What can hang from each mark:
lanod: boluku kepekif kivikat
kepekif: fufufa kufu zozoti
kufu: lanod soval
soval: kufu
suzil: kivikat kufu
boluku: rumafom
zozoti: kepekif

Every row comes from one small tree of marks. Brackets hold a mark, then the marks that hang from it, in alphabetical order. Every link used is in the known rows. Which tree was each row made from?
Known rows:
(suzil kufu): [.10, -.11, -.25, .07, -.25, .17, .23, .05, .06, .08, -.07, .12, .00, .11, -.02, -.04, .04, .02, -.06]
(zozoti (kepekif fufufa (kufu soval))): [.17, .12, -.34, .12, -.01, .15, .07, .20, .10, .01, .01, .17, -.15, .16, .09, .13, .13, -.03, -.06]
(zozoti (kepekif fufufa kufu)): [.11, .11, -.39, .01, -.06, .15, .11, .14, .23, .01, .02, .12, -.22, .17, .03, .03, .05, .01, -.03]
(soval (kufu (lanod (kepekif fufufa) kivikat))): [.46, -.21, -.51, .16, -.29, .39, .04, .20, .18, -.06, -.01, .11, -.26, .23, .15, -.09, .11, .02, .05]
(lanod boluku (kepekif (kufu soval)) kivikat): [.41, -.22, -.56, .30, -.22, .32, .16, .22, -.12, -.06, .22, .29, .02, .02, .18, .12, .23, -.08, .03]
(soval (kufu (lanod kepekif kivikat))): [.42, -.38, -.46, .10, -.24, .48, -.04, .29, .09, -.05, .08, .10, -.18, .18, .09, -.01, .14, -.02, .06]
(lanod (kepekif kufu) kivikat): [.32, -.16, -.55, .17, -.17, .37, .15, .19, .07, -.03, .20, .14, -.08, .10, .04, -.04, .10, .04, -.03]
(soval kufu): [.14, -.11, -.20, .11, -.15, .22, .15, .16, .02, .04, -.10, .01, -.09, .05, -.02, -.07, .10, -.13, .03]
(zozoti kepekif): [.03, -.14, -.23, -.12, -.06, .23, -.03, .22, .06, -.08, .06, .08, -.16, .13, .06, .21, .11, .02, .08]
(soval (kufu (lanod boluku kepekif kivikat))): [.47, -.45, -.53, .10, -.32, .43, .01, .26, .03, -.08, .12, .16, -.15, .12, .18, .06, .19, -.09, .14]
(kufu lanod soval): [.17, -.13, -.01, .07, -.04, .27, -.21, .22, -.07, .05, -.03, .17, -.12, .14, .18, .14, .06, .06, .01]
(kufu (lanod (kepekif zozoti) kivikat)): [.41, -.17, -.46, .13, -.18, .42, -.04, .15, .17, -.08, .21, .21, -.18, .07, .10, .00, .07, .20, .02]
(kufu (lanod boluku) soval): [.23, -.18, -.09, .06, -.12, .23, -.17, .20, -.13, .01, .00, .24, -.09, .06, .26, .22, .09, -.01, .09]
(suzil kivikat (kufu soval)): [.17, -.21, -.27, .21, -.37, .27, .39, .11, -.08, -.02, .04, .20, -.03, .08, .14, .04, .11, .09, -.08]
(zozoti (kepekif fufufa (kufu (lanod boluku)))): [.23, -.05, -.41, -.09, -.09, .19, -.06, .17, .24, .03, .06, .22, -.28, .20, .17, .15, .04, .00, .04]
(suzil kivikat): [.09, -.15, -.20, .05, -.25, .29, .25, .11, -.03, -.11, .08, .11, -.19, .03, .15, .00, .02, .14, .05]
(lanod boluku kivikat): [.22, -.21, -.33, .05, -.30, .23, .19, .09, -.12, -.12, .11, .18, -.05, -.06, .24, .19, .10, .05, .23]
(suzil kivikat (kufu lanod soval)): [.23, -.29, -.21, .13, -.33, .36, .17, .16, -.01, .04, .04, .24, -.13, .17, .20, .06, .05, .15, -.10]
(soval (kufu lanod)): [.20, -.20, -.15, .01, -.11, .30, -.08, .22, .09, .09, -.10, .05, -.19, .14, .03, -.05, .04, -.07, .01]
(kepekif fufufa): [.12, .12, -.18, .10, -.16, .09, .14, .02, .07, -.03, -.12, .10, -.15, .10, .13, -.05, .01, .08, .04]
(soval (kufu (lanod boluku kepekif))): [.38, -.35, -.41, .07, -.20, .34, -.09, .26, .08, .01, .02, .15, -.16, .15, .08, -.02, .15, -.19, .03]
(boluku rumafom): [.15, -.13, -.13, -.03, -.15, .23, -.02, .06, .05, .05, -.05, .07, -.10, .00, .01, -.12, .03, -.05, .04]

Write each row's tree:
[.33, -.28, -.23, .08, -.23, .31, -.07, .21, -.18, -.08, .10, .26, -.08, .02, .36, .31, .13, .09, .20] | (kufu (lanod boluku kivikat) soval)
[.31, .05, -.25, .18, -.12, .15, -.01, .11, .03, .11, -.05, .28, -.15, .10, .24, .06, .04, -.03, -.03] | (kepekif fufufa (kufu (lanod boluku) soval))
[.25, -.27, -.22, .00, -.19, .25, -.03, .19, .02, .07, -.06, .12, -.16, .07, .11, .03, .09, -.13, .10] | (soval (kufu (lanod boluku)))
[.32, -.29, -.32, .08, -.12, .39, -.13, .29, .14, .04, -.01, .07, -.19, .22, .00, -.10, .10, -.11, -.05] | (soval (kufu (lanod kepekif)))
[.37, -.21, -.35, .13, -.18, .32, .00, .20, -.11, .03, .15, .29, -.08, .03, .27, .21, .10, .04, .09] | (kepekif (kufu (lanod boluku kivikat) soval))
[.41, -.38, -.51, .05, -.36, .36, .07, .11, .00, -.11, .16, .20, -.06, -.03, .16, .00, .16, -.09, .16] | (lanod (boluku rumafom) kepekif kivikat)
[.29, -.21, -.19, .13, -.05, .36, -.29, .30, -.02, -.01, .06, .19, -.12, .22, .14, .09, .13, .03, -.07] | (kufu (lanod kepekif) soval)
[.36, -.35, -.34, .12, -.38, .29, .11, .14, -.10, .02, .07, .31, .01, .08, .28, .25, .15, .07, .09] | (suzil (kufu (lanod boluku kivikat) soval))
[.39, -.30, -.33, .15, -.16, .45, -.19, .30, -.06, -.10, .15, .22, -.12, .17, .25, .17, .16, .12, .04] | (kufu (lanod kepekif kivikat) soval)
[.44, -.13, -.38, .21, -.21, .36, -.10, .21, .02, -.11, .05, .23, -.18, .22, .30, .10, .13, .16, .04] | (kufu (lanod (kepekif fufufa) kivikat) soval)
[.26, .35, -.31, .37, -.07, .08, .25, .01, .13, .09, -.03, .21, -.07, -.03, .02, -.13, .05, .02, -.14] | (kepekif fufufa (kufu soval) zozoti)
[.23, -.26, -.43, -.14, -.07, .41, -.09, .28, .17, .00, .21, .16, -.25, .18, .12, .21, .05, .13, .06] | (zozoti (kepekif (kufu (lanod kivikat))))
[.39, -.37, -.23, .01, -.28, .35, -.14, .14, -.10, -.01, .09, .25, -.10, -.03, .33, .17, .13, -.01, .20] | (kufu (lanod (boluku rumafom) kivikat) soval)
[.48, -.23, -.59, .14, -.36, .33, .16, .02, .11, -.10, .23, .24, -.06, -.13, .08, -.07, .16, -.05, .12] | (lanod (boluku rumafom) (kepekif zozoti) kivikat)
[.42, .02, -.54, .36, -.19, .28, .19, .16, .02, -.06, .08, .21, -.08, .13, .16, -.02, .15, .04, -.06] | (lanod (kepekif fufufa (kufu soval)) kivikat)
[.22, .35, -.36, .25, -.10, .08, .31, -.06, .25, .09, -.02, .16, -.14, -.01, -.04, -.22, -.04, .07, -.11] | (kepekif fufufa kufu zozoti)
[.40, -.05, -.54, .15, -.24, .20, .12, .02, .21, .06, .01, .21, -.12, .06, .04, -.25, .08, -.20, -.05] | (lanod (boluku rumafom) (kepekif fufufa kufu))
[.41, -.37, -.44, .19, -.30, .43, .00, .24, .02, .00, .12, .26, -.03, .23, .17, .11, .16, .10, -.06] | (suzil (kufu (lanod kepekif kivikat) soval))
[.21, .18, -.26, .30, -.02, .16, .17, .10, .04, .11, .07, .20, -.01, -.06, -.04, -.06, .07, .00, -.13] | (kepekif (kufu soval) zozoti)
[.26, -.12, -.21, .11, -.05, .24, -.10, .21, -.06, .12, .05, .26, -.08, .07, .18, .12, .07, -.05, -.02] | (kepekif (kufu (lanod boluku) soval))
[.40, -.14, -.59, .21, -.31, .29, .24, .08, .04, -.16, .24, .25, -.05, -.08, .13, .06, .17, .05, .12] | (lanod boluku (kepekif zozoti) kivikat)
[.44, -.23, -.40, .04, -.21, .34, -.15, .08, .23, .03, .13, .24, -.16, .00, .04, -.14, .07, -.07, .01] | (kufu (lanod (boluku rumafom) (kepekif zozoti)))
[.27, -.23, -.15, .08, -.15, .35, -.12, .22, -.12, -.04, .07, .19, -.12, .09, .28, .23, .09, .16, .11] | (kufu (lanod kivikat) soval)
[.43, .03, -.46, .24, -.17, .27, .05, .11, .33, .03, -.05, .13, -.25, .16, -.03, -.24, .07, -.04, -.10] | (soval (kufu (lanod (kepekif fufufa zozoti))))
[.42, .04, -.45, .17, -.21, .20, .00, .04, .25, -.05, .05, .27, -.21, .09, .14, -.06, .06, .06, .00] | (kufu (lanod boluku (kepekif fufufa zozoti)))
[.22, .03, -.28, .03, .02, .24, -.14, .25, .17, .06, .02, .20, -.25, .24, .15, .16, .07, .04, -.07] | (zozoti (kepekif fufufa (kufu lanod soval)))
[.46, -.16, -.40, .24, -.16, .42, -.08, .22, .05, -.09, .21, .26, -.12, .06, .16, .09, .15, .16, .00] | (kufu (lanod (kepekif zozoti) kivikat) soval)
